What can hang from each mark
k_480: k_511
k_67: k_128 k_191
k_373: k_67 k_511
k_511: k_128 k_191 k_373 k_965 k_987
k_987: k_511
k_128: k_67
k_410: k_511
k_696: k_511

Every row comes from one small tree of marks. Brackets hold a mark, then the marks that hang from it, in the order of their numbers. Every link used is in the known rows. Which tree was each row made from?
Known rows
(k_480 (k_511 k_128 k_987)):  -2   3  42  13 -37 -31 -32  11   9   6  -3 -12 -17 -44  54 -15  32  54   7  83  -5
(k_696 (k_511 (k_128 k_67) k_191 k_373 k_965)): -10 -39  49  37 -55  -3 -40 -16 -17  -3   0   3  17 -33  27 -21   2  25  27  39  21
(k_987 (k_511 k_191)): -16 -18  25  18 -58  -5 -54  11  24 -15 -21  -9 -47 -43  51 -24  35  36   9  61  15
(k_696 (k_511 k_373 k_987)):   1 -13  52  29 -44 -10 -33   6   5  -5  -3  21  -7 -15  19 -16  44  42  11  51  18
(k_511 k_128 (k_373 k_67)): -30   2  78  28 -42  -7 -25  14   9  37 -24   5  14 -32  28 -29  36  13  -1  59 -14
(k_480 (k_511 (k_128 k_67) k_191 k_373 k_965 k_987)): -14 -29  38  40 -43 -17 -33 -14 -28 -10  13 -16  15 -22  42 -27  -5  52  18  77  10
(k_696 (k_511 k_128 k_191 k_373 k_965)): -17 -31  30  35 -47   5 -39   0 -12  -1  -6  25   3 -26  24 -19   1  27  30  41  26
(k_696 (k_511 k_128 k_191 (k_373 k_67) k_965 k_987)): -22 -36  35  52 -31  11 -18   0 -22   2   2  18  15  -7  24 -23 -17  35   6  34  19
(k_696 (k_511 k_128)):   4  -9  55  12 -48 -15 -41   9  21  14 -18   7 -12 -53  41 -11  39  26  14  46   5
(k_410 (k_511 k_128 k_373 k_965 k_987)): -21  14  45  34 -32  -3 -39   5 -13  -2   6  22  20  -5 -15 -16  11  38  26  70   0
(k_67 k_128 k_191):   3 -27  41  16 -61  -1 -50  24  35   2  -1  -9 -37 -41   9 -21  49  27   8  50  -6
(k_696 (k_511 k_128 k_191 k_373 k_965 k_987)): -10 -29  22  47 -43   1 -29  -4 -28  -6   4  26   9  -8  23 -17 -11  46  23  49  29
(k_480 (k_511 k_191 (k_373 (k_67 k_128)) k_987)): -16 -47  38  32 -40   2  -7   1  -7   2   2 -10 -10 -23  30 -31  31  49  10  63  10
(k_511 k_191 (k_373 (k_67 k_128)) k_987): -16 -26  40  46 -53  10 -12   3 -13  12  -4  -2   0  -4  16 -35  24  45   1  60   8
(k_696 (k_511 k_965)):  -1 -14  41  18 -33  -6 -70  20  34 -24   0  12 -31 -35  18 -16  24  30  24  36  11
(k_511 k_987):  -3  20  39  28 -52 -25 -53  21  17  -7  -5  -4 -25 -18  32 -25  36  54  -4  76  -3
(k_511 k_128 k_987):  -3  21  45  27 -51 -24 -36  13   2  16  -9  -1  -7 -24  40 -21  26  50  -1  81  -6
(k_696 k_511):   3 -10  48  10 -48 -16 -55  16  36 -11 -14   5 -32 -46  34 -14  51  31  14  42   9
(k_373 k_511): -11  -5  41   3 -44 -22 -52  24  34  -2 -10  10 -32 -32  42 -18  52  30  -4  51 -13
(k_987 (k_511 k_128 k_373)): -19 -10  70  17 -40  -3 -30   2   8  23 -27  11  -4 -41  34 -17  45  18  20  68   5

Write each row's tree
 -8 -39  50  14 -43 -23 -59  10  28 -13  13 -31 -19 -60  35 -19  16  23  10  50 -15 => (k_480 (k_511 (k_128 (k_67 k_191)) k_965))
-16 -22  68  17 -68 -12 -34  -4  10  10   2  -9  16 -42  -6 -17  50   8   7  49 -12 => (k_410 (k_511 (k_128 (k_67 k_191)) k_373))
-25  -2  39  32 -68 -12 -32   6 -15  22 -21   9   2 -26  39 -29  26  32  12  72  11 => (k_511 k_128 k_191 k_373)
-22 -66  53  22 -22  17 -38  20  33  -8  13  -3 -19 -38  -4 -26  27  12  18  34  -8 => (k_480 (k_511 (k_373 (k_67 k_128 k_191)) k_965))
-24  -1  21  50 -49  -4 -38   4 -33   0   2  17  11   2  24 -28 -14  49  14  76  15 => (k_511 k_128 k_191 k_373 k_965 k_987)
-30 -23  50  49 -32   5 -30  21   1  10   7  10  11  -3   2 -29  -6  21  -9  44 -13 => (k_511 k_128 (k_373 (k_67 k_191)) k_965 k_987)
-40 -33  42  30 -28   0 -32   8  -1   2  -5   0   1 -35  37 -31   0  23  16  53   2 => (k_480 (k_511 k_128 k_191 (k_373 k_67) k_965))
 -8   8  19  35 -66 -21 -33   9 -15   9 -10  -5 -12 -21  51 -25   9  58  -3  79   8 => (k_511 k_128 k_191 k_987)
 -9 -42  21  30 -44   5 -12   8   2   5   5  -3 -19 -13  39 -26  22  47 -16  43  -6 => (k_373 (k_67 k_128) (k_511 k_191 k_987))
-21 -42  74  29 -13  31 -35   8  21   1  -9   4 -10 -25  -4 -24  29  11  27  43   1 => (k_987 (k_511 (k_373 (k_67 k_128)) k_965))
-22 -23  13  35 -36 -10 -48  10  -9 -31  12   6 -17  -9  31 -28   4  57  20  72  20 => (k_480 (k_511 k_191 k_373 k_965 k_987))
-10   0  25  38 -58 -12 -45 -11 -16 -19  14 -19  10 -20  13 -20  -7  50  13  67   2 => (k_410 (k_511 (k_128 k_67) k_191 k_965 k_987))
-29 -43  46  34 -19  -2 -26  18   7   0  14   1   1 -22  16 -25   0  25  -3  47 -11 => (k_480 (k_511 k_128 (k_373 (k_67 k_191)) k_965 k_987))
 -7  -2  30  21 -22 -22 -62  21  24 -34  12  -6 -33 -24  33 -20  16  56  16  72   0 => (k_480 (k_511 k_965 k_987))
-35 -28  33  41 -24  -2 -21   6 -16  -1   5   0   6 -16  39 -30 -11  42   8  63   5 => (k_480 (k_511 k_128 k_191 (k_373 k_67) k_965 k_987))
-32  -4  20  28 -52   5 -59  10   4 -28   1  17 -11 -13 -11 -27  19  31  30  55  13 => (k_410 (k_511 k_191 k_373 k_965))
